What can hang from each mark
j_60: j_524
j_25: j_404
j_712: j_60
j_978: j_404 j_887
j_639: j_404
j_943: j_60
j_119: j_404
j_404: j_120 j_524 j_639 j_943 j_978

Each row was made from one small tree. The marks that hang from a mark follow it in brackets, in the order of their numbers. Every link used is in the known rows. Write each row's tree.
Known rows
j_639(j_404(j_943)): 12.0 0.6 10.7 0.2 8.5 -2.7 2.4 -7.6 -10.4 -24.9 -4.6 17.9 -15.0 3.4 -21.9 5.1 20.9 -12.3 -4.2 6.4 -16.5 -17.4 7.2 3.2 0.6 -4.2 -9.0 -10.2
j_978(j_404(j_524 j_639 j_943) j_887): 8.2 14.5 9.4 -25.7 -10.5 -16.4 5.4 5.0 -25.5 -11.3 -12.0 29.0 -3.1 -7.7 -19.7 8.5 15.5 6.6 10.1 -17.7 -8.0 -33.4 -11.3 0.8 -24.7 -5.0 -10.8 -2.5
j_404(j_943): 12.6 6.4 16.5 -6.2 9.1 -3.2 -0.5 5.5 -6.2 -19.6 -5.7 14.7 -17.2 4.8 -22.0 -2.4 31.1 -4.3 5.4 -5.8 -9.4 -23.4 10.6 7.5 -5.7 1.3 -6.4 3.3
j_712(j_60): 30.6 1.6 -6.4 -2.2 4.7 -16.2 -3.0 -8.1 -2.0 -14.8 -7.7 7.7 -21.8 -2.4 -23.0 4.2 42.5 -10.7 -2.4 22.9 5.5 -13.9 25.4 -1.6 -14.7 6.1 -17.3 -8.7
j_60(j_524): 37.8 0.3 -8.4 -4.4 4.7 -10.0 2.7 -2.0 1.8 -15.5 -6.1 8.1 -16.1 -8.8 -26.4 5.0 47.5 0.8 1.2 0.5 -5.0 -10.8 11.6 14.4 -21.5 9.4 -12.0 -2.8
j_25(j_404(j_524 j_639 j_943 j_978)): 13.1 25.8 5.4 2.7 -2.9 -6.5 8.8 22.2 -4.8 -32.7 -7.8 -1.8 -0.1 -17.5 -19.4 2.2 22.3 -9.5 10.0 -13.1 -21.1 -18.3 17.1 13.2 -8.3 0.9 -19.7 5.2
j_25(j_404(j_639)): 26.8 19.2 -14.8 14.3 -0.2 -23.1 4.5 7.6 4.2 -26.1 -12.1 -7.4 -4.3 -25.0 -11.0 4.0 33.4 -6.8 12.1 7.0 -12.6 -0.6 13.5 6.7 -9.3 4.1 -21.3 5.4
j_978(j_887): 23.4 6.6 0.3 -14.3 4.1 -1.5 -7.9 -5.9 -3.8 -16.6 -7.8 -1.4 -22.1 0.5 -21.0 5.2 35.5 -2.0 5.5 2.5 -11.8 -11.9 4.6 -0.4 -15.7 -11.2 -20.5 -10.7
j_25(j_404(j_120 j_943)): 8.2 20.4 5.0 9.7 1.7 -8.1 -1.7 2.4 4.3 -31.0 -12.1 27.6 -18.4 -5.4 -14.6 7.5 21.6 0.8 13.6 -0.3 -25.6 -12.6 20.0 18.5 11.4 -3.0 -17.0 12.2
j_639(j_404(j_120 j_524 j_943)): -5.6 1.9 4.8 -17.5 4.3 -0.8 -6.1 -4.7 -13.9 -27.9 -15.2 45.3 -14.1 2.7 -26.1 21.1 7.1 -9.2 -1.7 0.9 -25.9 -25.9 8.4 2.1 5.6 -17.8 -15.7 -6.3
j_25(j_404): 18.4 10.2 -6.0 8.4 9.1 -12.3 5.0 -2.6 3.1 -23.5 -13.8 -4.9 -14.4 -8.2 -12.6 -2.6 24.7 -13.4 8.4 7.6 -12.8 -3.3 15.2 4.9 -7.5 2.8 -20.4 2.5
j_639(j_404(j_978(j_887))): 36.0 -0.5 -4.4 -8.8 9.9 13.0 -2.6 -10.2 -2.7 -21.2 2.0 -14.8 -22.5 -10.0 -29.8 14.1 26.4 -13.6 -6.7 17.6 -21.7 -1.5 2.4 -1.3 -12.6 -12.8 -27.2 -23.7
j_978(j_404(j_524 j_943(j_60))): 7.2 6.5 18.2 -26.8 10.2 -16.1 12.6 1.9 -23.3 -2.4 -16.0 38.1 -10.4 11.5 -16.6 -3.0 14.9 -15.6 3.4 -0.3 -0.6 -34.9 8.4 3.5 -26.3 10.1 -13.6 -9.8
j_404(j_120 j_943(j_60) j_978): 33.1 21.4 8.7 -6.7 14.1 7.6 -1.2 12.8 7.2 -19.5 2.0 20.3 -23.4 -2.6 -29.5 11.2 37.1 -7.9 5.4 15.8 -20.1 -16.5 24.9 16.6 2.4 3.2 -24.2 -4.4
j_639(j_404(j_120 j_524 j_978(j_887))): 19.4 2.2 -8.2 -25.2 6.4 15.0 -8.9 -5.9 -6.2 -25.3 -9.9 11.6 -20.9 -7.2 -36.4 28.2 14.4 -9.9 -5.3 12.4 -29.6 -11.6 6.2 -4.2 -6.4 -25.9 -33.5 -19.3
j_639(j_404): 22.1 -7.1 -7.3 -4.3 14.9 -4.6 0.1 -10.7 -4.8 -18.8 -8.6 3.1 -15.3 -5.6 -21.0 8.7 23.7 -17.2 -6.6 19.8 -10.2 -5.7 6.7 -4.8 -8.5 -5.3 -15.7 -12.6
j_639(j_404(j_120 j_943(j_60(j_524)))): 36.5 9.6 -2.7 5.1 -2.7 -12.5 -0.3 -8.3 -2.3 -21.4 -2.0 50.9 -19.8 -4.1 -24.4 22.9 44.5 -3.0 -4.1 11.4 -25.3 -14.9 22.4 26.9 -1.1 1.1 -20.1 -21.8
j_25(j_404(j_120)): 18.1 11.2 -13.8 6.4 7.7 -8.7 -3.2 -1.5 10.2 -26.7 -16.1 13.0 -18.3 -14.4 -15.5 10.0 21.7 -3.1 12.2 10.5 -17.8 -2.4 19.2 10.2 4.0 -0.3 -26.1 7.7
j_119(j_404(j_120)): 27.2 -2.0 -12.6 -3.4 15.2 -12.4 -6.2 1.6 -1.6 -17.6 -16.4 28.3 -17.3 -9.2 -10.9 11.9 33.0 7.7 23.7 8.1 -12.5 -11.1 7.7 3.2 -1.0 4.3 -12.6 17.5
j_25(j_404(j_524 j_639 j_978(j_887))): 25.9 25.2 -10.8 -5.5 -7.3 -4.2 0.8 11.2 -2.5 -28.8 -9.7 -17.9 -5.6 -20.8 -19.6 9.0 27.3 -7.9 10.5 -4.6 -23.2 -6.8 12.0 3.9 -21.1 -9.4 -35.4 -7.3
j_404(j_524 j_943): -4.1 3.9 17.1 -21.3 6.0 -4.7 -0.8 7.3 -16.5 -21.7 -16.2 23.8 -10.2 10.8 -23.7 -2.6 21.6 -8.5 3.4 -15.1 -12.1 -34.4 13.3 -1.0 -10.0 -6.2 -8.9 0.7

Which tree is each row?
6.8 11.4 16.1 -22.8 6.2 -13.0 1.6 6.2 -16.9 -16.4 -14.7 28.0 -12.2 16.8 -19.2 -2.8 30.4 -16.1 2.7 -2.5 -13.5 -34.6 23.7 3.8 -12.9 -1.5 -18.3 -15.2 | j_404(j_524 j_943(j_60))
26.5 11.1 5.8 -1.1 9.2 -19.8 -3.0 7.5 -7.3 -17.7 -12.5 46.8 -18.5 3.7 -6.3 6.5 40.5 4.9 24.5 4.8 -20.1 -18.7 18.4 15.0 3.6 6.1 -14.5 6.2 | j_119(j_404(j_120 j_943(j_60)))
37.2 5.9 5.3 6.1 -1.2 -17.5 8.2 -9.1 -9.0 -19.3 -0.2 34.1 -16.4 -0.3 -18.7 10.6 46.8 -11.4 -7.5 8.3 -19.5 -14.3 20.7 23.2 -11.4 4.1 -17.8 -28.5 | j_639(j_404(j_943(j_60(j_524))))
5.2 8.5 5.6 -18.3 6.2 -10.4 -4.6 -3.9 -15.2 -22.9 -16.2 51.0 -14.9 6.5 -21.9 20.3 17.9 -15.9 -3.0 11.0 -25.5 -25.3 22.9 5.2 0.9 -14.3 -24.8 -21.6 | j_639(j_404(j_120 j_524 j_943(j_60)))
17.1 13.1 -12.8 -29.7 -5.5 -13.9 -4.2 2.2 -11.5 -10.8 -17.4 32.6 -7.6 -20.6 -24.7 24.0 17.3 9.9 13.2 -2.2 -9.2 -21.1 -10.7 -1.9 -21.2 -10.6 -22.8 1.1 | j_978(j_404(j_120 j_524 j_639) j_887)
52.9 19.7 12.4 -3.2 -5.9 2.8 3.2 4.8 -0.9 -18.0 9.4 11.3 -26.2 0.4 -28.6 4.4 59.8 0.1 1.5 -2.3 -22.3 -16.6 20.7 26.9 -21.0 3.5 -24.5 -23.9 | j_404(j_943(j_60(j_524)) j_978(j_887))
18.9 7.3 2.8 -27.9 5.6 11.2 -4.9 3.3 -6.8 -18.7 -7.6 -11.3 -19.0 -0.7 -31.7 6.0 25.3 -9.9 2.0 -1.5 -14.4 -18.5 8.9 -6.1 -24.4 -12.0 -25.8 -12.4 | j_404(j_524 j_978(j_887))
12.6 8.5 -16.9 -25.9 7.3 -18.3 1.8 8.4 -9.8 -8.5 -18.9 35.2 -2.2 -24.3 -25.1 20.2 10.9 4.8 11.0 4.3 2.1 -21.5 -6.4 -2.5 -18.9 2.4 -17.5 11.4 | j_978(j_404(j_120 j_524 j_639))
23.8 -3.5 -3.4 -17.4 17.9 -1.0 4.0 13.2 -10.8 -16.2 -15.1 -1.2 -10.2 -5.5 -17.3 -2.9 25.3 -8.7 15.3 -1.4 -10.1 -17.0 9.8 -5.6 -19.3 8.6 -13.8 10.1 | j_119(j_404(j_524 j_978))
45.7 18.5 -0.4 1.6 -5.1 -30.0 18.3 8.2 -8.7 -4.4 -0.4 37.9 -3.1 -19.1 -17.6 5.1 48.2 5.5 8.6 -0.9 2.3 -21.0 5.9 25.7 -26.7 23.7 -11.5 -6.3 | j_978(j_404(j_639 j_943(j_60(j_524))))
57.8 22.5 -0.5 9.7 -3.1 -10.7 11.1 20.3 3.8 -19.5 10.9 10.3 -8.3 -20.2 -28.4 5.1 62.3 0.5 5.8 0.8 -12.2 -15.6 21.4 30.9 -19.2 17.2 -21.1 -8.8 | j_404(j_639 j_943(j_60(j_524)) j_978)
8.5 0.1 2.4 -36.2 2.8 -7.2 2.9 -8.0 -20.8 -4.0 -17.8 17.3 -13.7 2.8 -21.8 7.1 9.5 -5.3 4.4 -3.4 -1.5 -24.6 -7.4 -8.1 -31.7 -4.3 -16.3 -8.1 | j_978(j_404(j_524) j_887)
32.0 5.7 -20.5 -11.7 10.2 -8.3 -2.9 20.5 -3.2 -22.9 -14.4 16.0 -2.5 -24.9 -19.9 17.7 28.6 5.9 23.5 0.9 -16.5 -14.3 6.4 1.9 -9.3 2.6 -21.4 18.3 | j_119(j_404(j_120 j_524 j_639 j_978))
17.9 5.1 -10.0 -28.0 17.4 12.8 -5.3 10.5 2.0 -20.7 -10.7 8.2 -17.3 -10.0 -37.1 14.5 20.9 -8.2 4.1 9.6 -13.3 -16.7 15.1 -0.3 -9.6 -7.9 -24.6 5.2 | j_404(j_120 j_524 j_978)
21.2 22.3 -21.4 -1.9 4.2 -5.2 0.5 17.9 8.0 -31.1 -13.4 2.4 -2.6 -31.7 -25.8 16.3 18.6 -6.2 13.2 4.9 -22.2 -6.0 17.3 6.8 -4.7 -4.7 -31.6 10.2 | j_25(j_404(j_120 j_524 j_639 j_978))
35.7 4.3 -10.2 -7.4 9.4 16.8 -7.8 -7.5 5.0 -25.1 0.7 2.9 -25.8 -15.2 -34.1 27.2 23.2 -5.8 -3.8 23.1 -27.7 -1.5 5.5 2.7 0.3 -18.2 -30.5 -16.6 | j_639(j_404(j_120 j_978(j_887)))
3.2 -0.6 15.7 -13.9 5.3 -16.2 1.8 7.5 -23.1 -20.2 -20.6 30.4 -7.1 11.3 -7.3 -4.4 22.3 -0.6 19.9 -19.2 -14.0 -32.9 8.1 2.0 -10.6 3.7 -3.5 10.0 | j_119(j_404(j_524 j_943))
41.5 23.2 6.3 1.7 7.8 -6.0 7.3 23.7 2.0 -20.3 6.1 0.9 -9.4 -14.7 -26.1 1.0 47.9 -8.0 7.7 10.4 -10.3 -16.0 19.6 10.9 -9.5 8.6 -20.4 -6.7 | j_404(j_639 j_943(j_60) j_978)
13.6 15.1 -11.8 -8.2 11.7 5.7 -0.8 8.9 6.3 -27.9 -15.9 4.1 -13.7 -14.0 -25.6 12.2 13.9 -13.1 8.2 6.5 -20.6 -9.4 21.6 5.3 -4.4 -4.7 -30.3 6.8 | j_25(j_404(j_120 j_524 j_978))
16.2 23.9 14.1 -3.6 6.5 -4.7 11.3 12.4 -6.5 -24.4 -9.8 5.5 -11.5 2.0 -17.3 -6.6 25.4 -23.6 5.7 -0.2 -21.0 -20.2 32.3 12.4 -11.6 5.2 -29.0 -12.8 | j_25(j_404(j_524 j_943(j_60) j_978))
23.0 1.4 10.7 0.9 15.2 13.2 5.3 2.5 -4.4 -23.3 4.1 1.3 -15.8 -4.7 -30.4 4.4 20.8 -16.4 -6.4 11.9 -16.7 -12.4 7.4 4.8 -0.3 -2.0 -11.3 -7.3 | j_639(j_404(j_943 j_978))
14.1 10.6 -17.5 -20.1 4.0 -14.7 -8.3 12.5 -1.6 -24.1 -17.6 24.9 -4.6 -17.8 -27.0 19.5 26.8 1.1 9.9 1.8 -12.1 -18.2 10.1 -0.6 -7.4 -9.6 -23.1 7.6 | j_404(j_120 j_524 j_639)
17.6 -3.5 -11.9 -21.1 18.7 12.4 -2.5 -1.0 -3.2 -24.1 -10.6 12.8 -14.3 -12.1 -35.2 22.2 10.4 -16.5 -6.2 18.6 -21.2 -11.8 10.3 -4.0 -4.5 -13.8 -26.9 -7.5 | j_639(j_404(j_120 j_524 j_978))
43.9 11.6 0.0 7.4 -1.5 -25.0 0.6 4.3 -4.6 -17.2 -7.5 54.4 -18.3 -3.5 -8.4 12.6 55.3 14.9 22.1 -5.0 -20.4 -19.8 22.0 30.4 -6.3 14.1 -13.5 2.7 | j_119(j_404(j_120 j_943(j_60(j_524))))
24.3 15.4 20.1 -17.1 1.1 -13.3 6.0 -5.7 -16.6 -3.4 -4.7 28.8 -21.5 9.4 -15.1 0.5 28.4 -2.6 8.1 2.4 -5.6 -22.4 0.6 10.0 -21.2 4.1 -16.8 -18.7 | j_978(j_404(j_943(j_60)) j_887)
13.3 24.5 -0.6 -16.8 -2.6 -20.7 -5.1 16.1 -9.3 -24.4 -12.8 46.4 -6.7 -6.7 -20.3 16.1 33.6 -1.9 10.2 -0.6 -19.5 -30.2 23.3 11.0 -1.4 -6.6 -25.2 -4.5 | j_404(j_120 j_524 j_639 j_943(j_60))
21.7 5.3 4.9 -1.3 14.6 15.5 -2.0 4.0 2.7 -27.6 2.5 19.6 -19.8 -10.9 -34.5 18.8 18.4 -8.7 -3.5 15.4 -22.9 -12.3 10.6 9.4 10.5 -7.0 -15.5 -1.6 | j_639(j_404(j_120 j_943 j_978))
47.6 18.9 4.0 9.9 8.8 -16.6 9.4 24.8 -5.5 -17.3 1.4 9.6 -5.6 -15.3 -8.6 0.4 49.0 -0.6 23.0 4.6 -13.9 -12.9 15.0 13.0 -10.4 17.8 -17.4 3.8 | j_119(j_404(j_639 j_943(j_60) j_978))
31.0 3.8 12.6 1.8 15.6 3.2 7.3 15.2 -6.3 -19.7 -2.4 6.0 -14.4 -2.5 -15.0 -6.2 34.6 1.2 19.6 -5.2 -12.4 -17.5 8.4 8.2 -5.3 13.0 -4.4 14.8 | j_119(j_404(j_943 j_978))
21.9 21.1 2.9 -10.6 -7.9 -11.7 -2.1 6.3 -7.5 -13.7 -4.5 41.3 -12.6 -19.5 -22.5 20.4 24.6 18.4 16.8 -3.6 -12.6 -19.1 -10.5 11.3 -7.3 -4.0 -12.1 7.3 | j_978(j_404(j_120 j_639 j_943) j_887)
5.3 11.6 12.0 -29.2 8.8 -15.3 5.7 3.3 -16.3 -5.1 -17.2 57.1 -13.6 4.6 -21.1 10.8 13.1 -5.5 7.6 4.3 -7.1 -32.3 10.4 8.0 -13.5 4.5 -17.3 -4.6 | j_978(j_404(j_120 j_524 j_943(j_60)))
10.1 8.2 5.5 -6.3 -2.5 -25.9 2.1 17.4 -21.5 -23.7 -16.8 29.3 1.6 -7.5 -6.4 0.9 30.3 5.7 23.5 -22.7 -14.4 -29.9 5.2 2.7 -10.1 3.7 -5.1 13.8 | j_119(j_404(j_524 j_639 j_943))
5.7 13.9 7.0 -15.1 -3.6 -13.3 -0.2 16.4 -15.6 -24.9 -12.6 20.1 -0.3 -6.3 -22.4 3.5 27.3 -2.4 6.5 -14.7 -11.4 -31.0 9.5 3.9 -9.7 -4.5 -10.4 3.7 | j_404(j_524 j_639 j_943)
29.3 15.3 -6.7 -20.8 -0.5 1.8 -4.5 13.1 -6.2 -22.7 -4.8 -13.6 -7.4 -17.0 -29.0 10.8 33.1 -3.2 6.3 -2.3 -14.9 -16.4 5.6 -3.3 -23.7 -12.7 -28.3 -7.8 | j_404(j_524 j_639 j_978(j_887))
39.8 14.5 -19.7 -4.0 13.2 4.3 -4.9 18.9 13.4 -23.1 -0.3 -0.2 -11.7 -33.0 -34.3 18.2 36.4 1.3 8.3 17.0 -9.9 -3.2 10.2 7.6 -4.9 -1.9 -25.1 12.5 | j_404(j_120 j_639 j_978)
38.1 16.6 -1.6 8.6 7.5 -3.7 -0.7 26.2 2.5 -26.5 -1.1 22.7 -7.7 -24.8 -18.4 13.9 38.7 16.2 27.8 -2.8 -19.1 -13.4 6.7 13.4 5.3 7.8 -10.6 23.9 | j_119(j_404(j_120 j_639 j_943 j_978))
5.5 14.3 10.1 -22.3 5.8 -12.0 -6.1 6.7 -10.5 -19.6 -15.8 46.4 -16.9 11.6 -22.0 9.9 28.0 -7.5 6.7 1.4 -18.7 -33.1 25.3 10.1 -1.7 -7.5 -22.2 -8.8 | j_404(j_120 j_524 j_943(j_60))
41.3 17.7 7.6 5.0 -5.0 -4.6 -0.3 19.5 -8.4 -25.6 2.9 1.8 -10.1 -16.0 -13.4 5.5 44.4 14.1 24.6 -12.0 -22.0 -14.1 0.3 9.8 -10.0 3.1 -13.2 7.3 | j_119(j_404(j_639 j_943 j_978(j_887)))
33.6 12.7 -6.3 -14.4 10.4 16.3 -11.2 3.3 9.3 -21.3 0.6 0.2 -27.4 -11.3 -33.3 18.3 34.8 3.7 6.3 12.0 -20.1 -7.1 8.9 4.7 -5.3 -12.2 -29.2 -2.4 | j_404(j_120 j_978(j_887))
19.7 21.4 12.7 10.6 1.8 -19.3 6.7 2.4 -3.0 -23.5 -9.8 15.6 -16.3 3.0 -7.1 -5.5 33.0 -15.4 9.6 3.9 -18.6 -13.1 29.4 16.7 -2.6 6.3 -20.8 -9.8 | j_25(j_404(j_943(j_60)))
18.0 22.3 10.4 -17.8 -6.8 4.5 -3.6 18.4 -11.2 -28.0 -1.6 3.1 -7.0 -9.0 -29.2 8.9 32.7 1.0 6.9 -16.8 -19.8 -25.7 7.4 5.2 -15.6 -12.6 -19.9 -5.2 | j_404(j_524 j_639 j_943 j_978(j_887))
9.5 11.8 21.8 -24.5 1.2 14.3 -3.5 8.5 -12.1 -24.3 -4.3 5.1 -18.3 8.9 -31.8 1.7 24.5 -5.2 3.6 -15.5 -21.6 -30.2 10.6 3.7 -17.1 -12.7 -18.8 -8.7 | j_404(j_524 j_943 j_978(j_887))
49.3 8.9 4.0 7.2 5.8 -0.3 11.0 -1.0 -1.9 -19.6 8.2 15.5 -17.4 -6.1 -28.9 7.3 46.9 -13.3 -8.6 14.4 -20.3 -9.9 21.7 23.9 -15.3 10.8 -19.8 -25.3 | j_639(j_404(j_943(j_60(j_524)) j_978))
22.2 19.1 12.9 -19.6 0.1 -10.8 -0.3 -6.3 -10.4 -7.1 -6.4 48.0 -25.6 2.2 -18.7 15.3 24.9 5.1 10.2 7.0 -14.1 -23.9 5.0 13.2 -9.9 -1.4 -21.9 -11.9 | j_978(j_404(j_120 j_943(j_60)) j_887)
4.1 21.6 7.1 -5.2 5.9 8.0 1.2 14.0 0.1 -32.1 -12.8 20.2 -13.8 -6.6 -25.0 9.5 13.1 -7.9 8.9 -5.9 -27.0 -20.3 21.6 15.6 3.9 -4.0 -21.1 9.4 | j_25(j_404(j_120 j_524 j_943 j_978))
24.3 10.4 9.0 -4.8 2.5 19.5 -8.0 -3.6 -0.5 -29.3 4.1 17.9 -25.9 -6.0 -32.6 25.2 21.3 -0.2 -1.6 9.1 -32.8 -10.3 7.6 9.0 4.3 -19.1 -24.5 -11.2 | j_639(j_404(j_120 j_943 j_978(j_887)))
27.5 30.5 -3.7 16.6 0.7 -0.9 2.7 21.0 12.3 -36.3 -0.8 8.4 -8.7 -28.6 -23.2 14.1 29.7 2.7 15.7 3.0 -24.8 -6.3 18.3 21.7 9.5 1.3 -21.0 15.9 | j_25(j_404(j_120 j_639 j_943 j_978))
